Known rows, with every way that one mark hangs from another:
(Z_342 Z_364 (Z_669 Z_704 Z_768) Z_747): [-28   8  -1 -22 -10  -1 -10  -8 -43  21  -9  10   1   4  -5   5  -8  -4
  -6   9  -9  -1  -1  26  13  11 -23  -2   3  33  -2   6 -15   7  16  -9
 -18   0 -18  47 -24   6]
(Z_342 Z_364 Z_669 Z_747): [-14   6   2 -15 -12  -8  -8 -18 -32  20 -11  20   3   2   2  -1  -2  -7
 -11  14  -7   3  14   9  13   8  -7  -6   1  -4 -10 -17 -20  19  13  -3
 -19  -4 -17  45   8  13]
(Z_364 (Z_342 Z_677 Z_747) (Z_768 Z_19 Z_669)): [  0  34  12  -4  -7 -16  -9  77 -13  24 -13   7  19   6  11  -2  -1 -25
 -14  12  51   7  30  17   0   9 -13   1 -16  -5  -8   4 -12  30  12  -1
 -19   1  -2  27 -22  16]
(Z_768 Z_669): [  0   8   1  11   3  -4  -6   0  -2  -2   2   1   5  -1   2  -3  -4   1
   0   0   6   1  15   2  -1   2 -15   0  -1 -17  -1   5   9   2   9  -3
   2  -3   4  -1  -9   6]
(Z_747 (Z_342 (Z_669 Z_704) Z_677)): [-26  11   0 -12  -6   4   8  -7   5   9  -3   8   1  -2   4   5  -9  -6
  -3   3  72   1   8  15  10  -3   1  -5  -6   2 -10   2  -3  11   6  -4
 -14  -5 -20  30  -3  19]
(Z_677 Z_378): [  3  15   6   0   2  -4   0  -6   1   0  -3  -2  -1   4  -4   3  -1   6
   0  -1 -20   1   4  -8   6  -5   2  -3   5  -6   6   4   5   1   1   7
   3  -5   0 -15   4  -7]
(Z_747 (Z_342 Z_364 (Z_669 Z_704 Z_768) Z_677)): [-32  15   0 -22  -9   5   4 -25  -5  15 -11   9   0   1  -4   9 -14  -9
  -9   6  75   0   6  22  15   3 -17  -6  -1  21  -7   5 -18  13  10 -10
 -19   2 -27  46 -17  20]
(Z_378 Z_19 Z_747): [  6   2 -19  -2  -1   0  -2  -5  -2  -2   6  -8   0   2   9   5   1  20
   5  -4 -28  -8  15 -20  15   0  -2   6  -3  -7  -4   1  15   6  -5   0
  -2  23  13  36   7   1]
(Z_768 (Z_19 Z_344 Z_378) Z_177): [  8  18   9  24  -6  -2  -2  -8   1   5  -4 -11  17 -13   9  -2  -4 -44
  -3  -3   2  -2  17 -13  21   6 -41 -25  21   2   8  12 -16  -2   1  12
   0 -26  -2 -14 -41  12]
(Z_656 Z_177): [  1   2  -6  16   2   2   2  -6  -4   7   0   1  -2   4  -3   1   2  -4
  -2  -3  -1  -2   2  -2   1   4   3  -9   2  -3  12  -1  -8   9  14  -4
  -4   0  -2 -17 -10   1]
(Z_656 (Z_177 (Z_768 Z_19 Z_669))): [  7  15   1  27   7  -6  -6  -2  -4   5   5   1  12   1  -3   1  -8 -19
 -10  -4  10  -1  23   3 -10   6 -48 -13  -7 -20  10   9  -8  20  37   9
   2   0   2 -18 -30   7]
(Z_378 (Z_19 Z_344) (Z_677 Z_342)): [ 24  27 -22   5   6   6   5 -13  10   7  10  -8   3  -5  -1   6  -5  -8
  -1  -1  -8  -3  15 -21  31   4   5  -4  18  -6  12  12   6  15 -11  10
   4  25   9  14  -1   1]
(Z_342 Z_364 (Z_669 (Z_768 (Z_19 Z_378))) Z_677 Z_747): [-14  24  11 -20 -15 -10  -8   3 -28  29 -22  12   4   2   0   6 -14 -33
  -8  21  28   3  22   6  24  11 -47 -15   4  21  -9  -9 -28  20  13   0
 -22 -18 -26  46 -28  22]
(Z_704 (Z_669 (Z_342 Z_677 Z_747) Z_768)): [-18  21   0 -21  -5   6  -9  25  -7  28  -6   5  -9   7  -4   6  -8   2
  -6  11  17   7  12  12  15  10 -21   8  -5  37   0   4   6   9  13  -5
 -19  -3 -18  34 -19   4]
(Z_364 (Z_342 Z_677) Z_768): [  4  18   2 -16  -5 -10   6  64   9  16 -12  10   8   6   4  -2   5 -10
  -8   8  60   4   1  10   9   2  26   5  -7  11  -3  -2 -17  13  -1   2
 -15  16  -2  13  -4   7]
(Z_704 (Z_669 (Z_768 Z_19 Z_177))): [ -1  16  12  13   9  -2  -5   4   9   7  -1 -13   4   1  -4   4  -8 -12
   1 -10   9  -1  31  10  -3   9 -55   0  -6   8   9  32 -13  -6  13   5
   1  -6   0   1 -18   3]
(Z_378 Z_19): [ 9  3 -7 -2  2  1 -1 -4  3 -1  4 -3  0 -1  2  5 -1 13  3 -3  1 -4 13 -8
 12 -3  0  5 -1 -4 -3  1  6  3 -3  1  0 13  4 18  8  1]
(Z_704 (Z_669 Z_768)): [  0   3   1  -7   6   3  -1   7   7  -1  -4  -1  -7   2  -7   3  -1   5
  -1  -4   2   2  15   5   8   4 -20   8   4  11   1  25  -3  -7   9  -7
   0   4  -6   3  -6  -6]
(Z_378 Z_677): [  5   8 -14  -1   4   3   7   0  13   5   4  -2  -3   3  -3   0  -3  -1
  -2   0  23  -1   0  -6   3   0  -1   2  -1  -1   5   0   3   0  -7   4
   0  16  -3   5   1  -2]
(Z_669 (Z_342 Z_677) Z_704 (Z_768 Z_177)): [-32  25  -3  -3  -4  10  -4  12  -4  30   4 -11  -1   6  -4   4 -16  -1
   3   2  35  -5 -13  26   5  10 -28  -1  -8  56  18   9   8  -6   8   6
 -12   0  -6  15 -48   8]
(Z_364 Z_768): [ 7  2  1 -4 -2 -5  3 31  0 -2 -5  1  6  2  0 -1  4 -3  1  2  8 -1  1  4
  3  1 19  4 -1  4  1  0 -8  1  0  0  3 10  0  1 -3 -3]
(Z_704 (Z_669 Z_342)): [-8 10 -2 -3  2  5 -3 -9 12  7  3  6 -8  2 -4  3  2  4 -2  0  6  1 13  1
  3  3 -1  7  5  8  0 11  5  4  7 -6 -9 -3 -4  8 -3 -4]
(Z_704 (Z_669 (Z_342 Z_364 Z_747))): [-14  14  -4 -13  -7   2 -13 -25 -16  23  -8  17  -4   4  -4   5   0   0
 -15   9 -10   2  22   5  11   9  -7   3   2  14  -6  -1 -10  20  13  -8
 -23  -5 -15  37  -4   2]
(Z_656 (Z_177 (Z_768 Z_19 (Z_669 Z_704)))): [ -2  16  -3  28   9   0  -6  -2 -11   5   9  -1  11   2  -2   4 -10 -16
  -9  -8  12  -4  14  17 -10   7 -48 -11  -7   0  13  25  -4  17  38   2
   1  -1   4 -18 -44   4]
(Z_378 Z_19 Z_677): [ 13  11 -21  -2   4   3   6  -4  16   4   7  -5  -3   3   1   6  -5  14
   2  -3  23  -4  12 -14  14  -3   0   9  -1  -6   2   1   8   4 -11   4
   0  28   1  23   9   0]
(Z_19 Z_344 (Z_378 Z_677 (Z_747 (Z_342 Z_364))) Z_768): [ 21   4 -26 -15 -17   5  14 -36   8  -9 -15   3  14 -11   9   2  -5 -41
 -19   2  18  -5  10 -36  58   2  -7 -23  22 -12  -6   7 -19  12 -11   3
 -12   9 -18  31 -38  10]
(Z_656 (Z_177 (Z_768 (Z_19 Z_344 Z_378) (Z_669 Z_704)))): [  9  20  -4  32   1   0  -3  -5 -11   1   0   2  16 -12   4   1  -8 -43
 -12  -5   4  -2  12  -3  23   9 -53 -28  23   4  13  30 -12  13  33   3
   0 -18  -3 -29 -73   7]
(Z_177 (Z_768 (Z_19 Z_344 Z_378))): [ 18  10   4   4  -6  -1   0   3   2  -4  -7   1  15 -14   7   2  -4 -43
 -11   0   1   1   3 -14  24   2 -41 -19  21   5   2  11 -15   6  10  16
   4 -15  -3 -11 -38   3]
(Z_656 (Z_177 (Z_768 (Z_19 (Z_378 Z_677)) Z_669))): [ 20  26 -12  25   7  -5   1   0   9   6   2   1  10   4  -2   1 -12 -26
 -11  -2  33  -5  22 -20  11   3 -51 -16   2 -16  14  12 -11  18  28  14
   2   2  -5 -23 -43   6]
(Z_677 (Z_342 (Z_364 Z_768)) (Z_378 (Z_19 Z_344) Z_747)): [ 24  37 -13  -4  -3  -7  -2 -17 -14   6  -1  -3  11   1   1   8   2  -1
  -5   2 -69  -6  28 -27  43   5  22  -8  21  -9  10  12  -7  30  -1  10
   1  27  14  28  -2  -2]
(Z_19 Z_344 (Z_378 Z_747) Z_768): [ 21  -7 -14  -8 -14   1   6   6  -6 -11  -9   1  12 -12  14  -2   1 -36
  -3   3 -40  -1   0 -26  51   6  -6 -18  24   2  -1  11  -3  -3  -7   3
  -3  -5  -2   8 -44   3]

Rows:
[ -7  14   5 -24 -14 -13  -2  63 -21  18 -17  20  11   7   6  -3   9  -8
  -8  11  17   4   6   8  10   5  23   5  -4   1  -8  -4 -20  17  11   0
 -22  10  -6  33   2   6] => (Z_364 (Z_342 Z_669 Z_747) Z_768)
[  6  33  -4 -18  -6 -14   5  56   3  15 -12   2   7  12   8   0   5   3
  -5   5  12   1   9  -9  16   0  27   3  -5   2   1   3  -4  18  -2   9
 -13  23   6  15  -1  -1] => (Z_364 (Z_342 (Z_677 (Z_378 Z_747))) Z_768)
[ -8  38  -6   5 -11   0 -15 -20 -14  22  -6   5   9   1  -1   3 -13 -26
 -14  12  17  -5  24 -13  13   8 -41 -10   6   3  -2  -3  -4  26   8  -3
 -19 -10 -13  29 -44  10] => (Z_768 (Z_19 (Z_378 Z_677)) (Z_669 (Z_342 Z_364 Z_747)))
[ 33  21  -3  -5   1  -1   5 -10   0  -3  -2  -1  11  -5  -4  10  -4 -17
   1   0 -57   0  18 -19  49   1   8 -11  19 -10  15  21   4  11  -3  17
   5   7   8  -6 -12  -4] => (Z_677 Z_342 (Z_378 (Z_19 Z_344 Z_768)))
[ -6  14  -4   1  -2   3  -9  -1   3   7   7   6   6   3  -1  -1  -9   2
  -7   1   8  -2   0   1  -3   2 -27   2  -3   1   5  -2  12   8  26  12
  -2   4   2   4 -26   0] => (Z_177 (Z_768 (Z_669 Z_342)))
[ 14  17  -3   3 -14  -8  -1   1 -11   1 -13  -1  17 -11  11   2   3 -44
  -9   4 -18  -5  17 -18  31   9 -11 -20  26   4  -5   7 -26  17  -3  -3
  -6  -2  -1  23 -38   6] => (Z_342 (Z_364 (Z_768 (Z_19 Z_344 (Z_378 Z_747)))))
[  5  13  -7   7 -12   5 -12   5 -18  20   0   2  20  -7  11   0 -10 -20
  -7   4 -21  -1  27  -3  44  14 -32 -11   5  -2  10   3   9   6  14  10
 -15  -2  -2  35 -49  15] => (Z_378 (Z_19 Z_344 (Z_768 Z_177 (Z_669 (Z_342 Z_747)))))
[ -8  22   1  -7  -8  -6 -12   4 -18  30 -10  12   7   7  -1   0   2  -2
 -12   7  -1   0  30  11  15  13  -4   2  -6  16   4   2 -24  18  19   6
 -20   1 -13  37 -11   8] => (Z_704 (Z_669 (Z_342 (Z_364 (Z_768 Z_177)) Z_747)))
[ -8  43  -1  -3  -7  -2 -13   7 -11  28   1   3   1   8   2   6 -12  17
  -4  11   1   3  30  -7  23   1 -15   1  -6  -1   1 -10  25  24  12   6
 -17  -1  -6  32 -12  10] => (Z_768 (Z_669 (Z_342 (Z_677 (Z_378 Z_19)) Z_747)))
[ 10  37  -6  -9  -3   1  -9 -11 -23  16 -10  -8   5   7  -8  10 -13 -27
  -9  11 -16  -5  16 -16  20  10 -37 -10   4  20   9  15 -19  26   1   9
  -5  -2  -8  17 -32   3] => (Z_669 (Z_768 (Z_19 (Z_378 (Z_677 (Z_342 Z_364 Z_747))))))
[-30  17   4   1   0  15  -6   4  -7   9   5 -13  -1   1  -7  12 -13 -14
   2  -4   5  -9 -15  20 -11   5 -31   2   3  50  12  21  12  -2   5 -11
  -7  -2   0   4 -52  -7] => (Z_669 Z_342 Z_704 (Z_768 Z_19))
[ -2  34  -1   8  -3 -10 -18   6 -44  22  -1   0  18   9  -1  -1  -7  -3
  -5   4 -27  -4  27  21  11  16 -11  -4 -15   7  14  19 -16  25  23   9
  -4  -3   3  23 -29  14] => (Z_677 (Z_342 (Z_364 (Z_768 Z_177 (Z_669 Z_704))) Z_747))
[ 14  14 -23  10   6  -2   4   3   5   7  11  -7  13   3   3   3 -14  -1
   2  -8  26  -7  26   7  30   6 -31   2 -14  -6  13  28  13  -7   3  11
   1  24   3  21 -34   8] => (Z_378 (Z_19 (Z_768 Z_177 (Z_669 Z_704))) Z_677)
[ -2  20  13  32   4  -8 -11  -5   0   9   6 -11  15  -2   4  -4 -10 -15
   1  -6  12  -2  33   8 -12   7 -51  -9 -11 -20   7  11  -1   4  14   9
   2 -13   6  -3 -22  15] => (Z_768 Z_19 Z_177 Z_669)
[-27  30   6  30   3   6 -13 -10  -5  18  12 -13  12   0   0   3 -14 -14
   2  -7  12  -8  15  21 -15   9 -47  -6  -7  14  14  20  15   3  17   1
  -7 -14   6   2 -51  10] => (Z_768 Z_19 Z_177 (Z_669 Z_342 Z_704))
[ 16  12 -22   3   0   7   8  -6  16   6   6  -4   2  -8   4   3  -3  -7
  -4  -2  19  -1  10 -16  30   1  -3  -3  19  -6   4   3   4   3 -13   1
  -2  24  -1  21  -4   0] => (Z_378 (Z_19 Z_344) Z_677)
[ 17  19   2  31  -1  -3  -3  -3  -3   2  -3   3  18 -11   4  -2  -7 -45
 -13  -2   4   0  20 -15  23   7 -53 -29  23 -14  11  15 -16  17  33   9
   2 -18  -3 -29 -57  11] => (Z_656 (Z_177 (Z_768 (Z_19 Z_344 Z_378) Z_669)))
[-16  15   7  14   5   4  -6   7  -9   9   4 -21   8   1  -3   7 -13 -14
   5 -10   6  -7   2  23  -9   8 -52  -4  -7  34  15  28  -4 -10   9   4
   1  -6   3  -1 -42   2] => (Z_669 Z_704 (Z_768 Z_19 Z_177))
[-10  19  -4  16  -4   4  -6 -17  -3 -18   3 -16  12  -6  13   6  -9 -14
  -2 -10  11 -10  24 -17   7  -3 -37 -11   0 -11  -9  31  13  13   7 -12
  -3 -18   1  10 -45  12] => (Z_768 (Z_19 (Z_378 (Z_747 Z_342))) (Z_669 Z_704))
[  9   7  -1  16   5  -1   0  -1  -3   7   1   1   7   3  -3   5  -3 -20
 -10  -3   7  -3   7   1  -8   4 -33 -11  -6  -2  12   3 -18  15  29  13
   0   3   0 -17 -19   2] => (Z_656 (Z_177 (Z_768 Z_19)))
[-27  31  -3  14  -1   3  -8   1  -1  30  11  -4   5   4   1  -2 -15   0
   2   1  39  -3   9  24   2  10 -29  -4 -11  21  12   7  16   2  15   4
 -12  -8  -2  13 -42  18] => (Z_768 Z_177 (Z_669 (Z_342 Z_677) Z_704))
[ 12  12 -33  -3   2   2   4  -4  10   3   9 -11  -3   4   8   5  -3  19
   3  -5  -4  -8  14 -25  18   0  -2   8  -4  -8   0   1  18   8 -10   3
  -1  37  10  42   9  -3] => (Z_378 Z_19 Z_677 Z_747)
[ 23  -8 -21  -8  -9   3   6   2  -3  -6  -1  -3  10 -11  14   4   0 -15
  -1  -3 -40  -4  13 -18  47   6  -4  -6  13  -6  -1   9   6   0  -7   1
  -4  20   7  36 -21   2] => (Z_378 (Z_19 Z_344 Z_768) Z_747)
[-14  25  -6  31   1  10  -7 -10 -10  15  10   1  15 -10  -1   4 -11 -35
 -14  -5   6  -4   3  15   4  12 -45 -19  16  17  20  21   1  19  38  -1
  -8  -5   1 -14 -71   4] => (Z_656 (Z_177 (Z_768 (Z_19 Z_344) (Z_669 Z_342 Z_704))))
[-28  15   2 -24 -10   1  -7  41 -32  19 -10   9   4   5   1   3  -1  -3
  -5   6   7   1 -11  22   8   8 -10   5   1  33  -1  17  -6   5  14  -9
 -23   5  -8  32 -26   1] => (Z_364 (Z_342 (Z_669 Z_704 Z_768) Z_747))
[ 10  15  10   6   1   2  -1   5   9  -6  -9  -5   3 -12   0   5  -4 -38
  -5  -4   1   4  23 -10  28   6 -45 -13  31  13  -1  36 -15  -5   4  -8
   2 -20  -9  -9 -42  -1] => (Z_704 (Z_669 (Z_768 (Z_19 Z_344 Z_378))))
[ -8  31  17   5 -10  -5  -1  24   0  17 -12  -1  20 -10   6  -2  -4 -49
  -5   2  28  -1  11  -6  25   9 -47 -20  25  12   8  20 -27  -2  11   7
 -15 -16  -4   2 -52  14] => (Z_364 (Z_342 (Z_669 (Z_768 (Z_19 Z_344 Z_378) Z_177))))
[-16  25  10  10   5   7  -9  -3  11  17   3 -12   2   3  -7   7  -9 -11
  -1  -6  10  -4  22   9  -6  10 -52   2  -2  24  14  25  -2  -3  16   4
  -7  -6  -2   4 -32   1] => (Z_704 (Z_669 Z_342 (Z_768 Z_19 Z_177)))
[-11  31  -1  -7  -7   4  12 -20   9   9  -3   6   6  -9   5  11  -9  -7
  -7   0  47   2  23  -1  42  -7   0 -13  19  -7  -4  10   4  16   1   0
 -14   2 -19  31  -6  16] => (Z_747 (Z_342 (Z_669 Z_704) (Z_677 (Z_378 (Z_19 Z_344)))))
[-17   8  -7 -11 -13   3 -14 -12 -38  16  -7  14  11   2  -1   3 -10 -16
 -11  10 -16  -2   6  24  20  12 -17  -5  -4  22   1   8   2  15  16  -9
 -21  -5 -12  35 -51   7] => (Z_19 (Z_768 (Z_669 (Z_342 Z_364 Z_747) Z_704)))
[ 15  22   2  -5  -8 -10  11   1   6  24  -7  10  15  -4   8   1 -11 -24
  -3   6  14   5  32  -3  58   6 -18 -17  12 -14  11   0  -7   2   4  25
 -11   4 -12  27 -13  21] => (Z_342 Z_669 (Z_677 (Z_378 (Z_19 Z_344 (Z_768 Z_177)))))
[  4  15  11  15   1  -8  -1  27   2   7  -1 -11  16   2   3   0  -3 -19
   0  -5  16  -4  18   9  -7   6 -17  -4 -12   1  10   8 -16   2   6  12
   3  -1   5  -1 -16   7] => (Z_364 (Z_768 Z_19 Z_177))
[ -9  35  -5   8  -2   8  -2   3  15  18   1 -20   5   3  -4   5 -16 -23
   2   0  29 -11   1 -15   8   6 -51  -7   3  32  21  11  -1  -6   0  13
  -4  -2  -6  -3 -55   3] => (Z_669 Z_342 (Z_768 (Z_19 (Z_378 Z_677)) Z_177))
[-21  29   6  15  -8  15  -6   0  -6  14  -1 -18  13 -10   0   6 -12 -40
   1  -5   1  -9 -10   3  20  10 -51 -20  25  54  19  30  -1 -10   6   2
  -7 -24  -3  -8 -84   4] => (Z_669 Z_342 Z_704 (Z_768 (Z_19 Z_344 Z_378) Z_177))
[ 26  13   0   5  -2  -4   6  -7   4   4  -5  -3  16  -6   4   4  -5 -17
  -2  -5 -28   1  22 -13  48   2 -15 -16  13 -11  15  14  -3  -7   0  22
   0   3   0   1 -21   4] => (Z_677 (Z_378 (Z_19 Z_344 (Z_768 Z_177))))
[-12  17  -5 -10 -10  -2 -20 -17 -28  21  -6  17  10   4   1   0  -9  -1
 -18  11  -8   1   9   6   5   9 -33  -2  -6   6  -1 -13  -4  26  31  10
 -17   1  -8  33 -26   7] => (Z_177 (Z_768 (Z_669 (Z_342 Z_364 Z_747))))
[ 23  27 -34   3   3   8   4 -15   5   5  13 -14   2  -3   6   6  -3   0
   0  -3 -38  -7  16 -31  34   7   2  -2  14 -10  11  12  15  18 -11   8
   3  33  17  33  -2   0] => (Z_378 (Z_19 Z_344) (Z_677 Z_342) Z_747)
[-16  12  -5   4  -9   4 -13  12 -29  18   1   1  14   4   4  -1 -13 -13
  -2   2 -19  -2   7  21  16  14 -31  -5 -14  20  13  16  12   1  20   6
 -14 -12  -5  18 -58  10] => (Z_19 (Z_768 Z_177 (Z_669 (Z_342 Z_747) Z_704)))
[-11  28   0   4  -4   1 -13 -27 -13   8   0   8  14  -2  -3   6 -14 -23
 -11   3  14  -9   8   6   6   4 -51  -8   7  21   1  17  -6  17  25   5
  -9 -13  -5   9 -62   6] => (Z_177 (Z_768 (Z_19 Z_378) (Z_669 (Z_342 Z_364) Z_704)))
[-18  23  -6 -16 -10  -5   5 -21 -13  -1 -10   7   8   5   0   7   0   5
  -8  -1   3  -7  15  -2  18  -4  19  -6   3  -6  -4  11 -11  22   9  -4
 -12  13 -11  38  -4   4] => (Z_677 (Z_378 (Z_747 (Z_342 (Z_364 Z_768) (Z_669 Z_704)))))
[ 23  -7  -1  -7 -11   1   8   7   0  -8 -12   8  11 -14   7  -1   0 -43
  -4   4 -12   4  -3 -15  48   4  -4 -20  26   5   1  12 -12  -8  -5   3
  -2 -15  -9 -10 -41   3] => (Z_19 Z_344 Z_378 Z_768)
[ 10   6 -21  14  -3   1  -3  -2 -12   0  10 -11  19  -9  16   0  -8 -13
   1 -11 -31  -6  27   0  44  14 -34 -11   5  -6  10  30  14  -4   6   5
  -3  14  12  33 -50  13] => (Z_378 (Z_19 Z_344 (Z_768 Z_177 (Z_669 Z_704))) Z_747)
[ 26  -2 -23 -12   2   1  11   7  14  -1   0   0   3   2   0   7  -8  -4
   0   0  18  -4  12 -11  31   0   0   7  -6  -5   4   6   5  -1 -11   8
  -1  32  -2  23  -5  -1] => (Z_378 (Z_19 Z_768) Z_677)
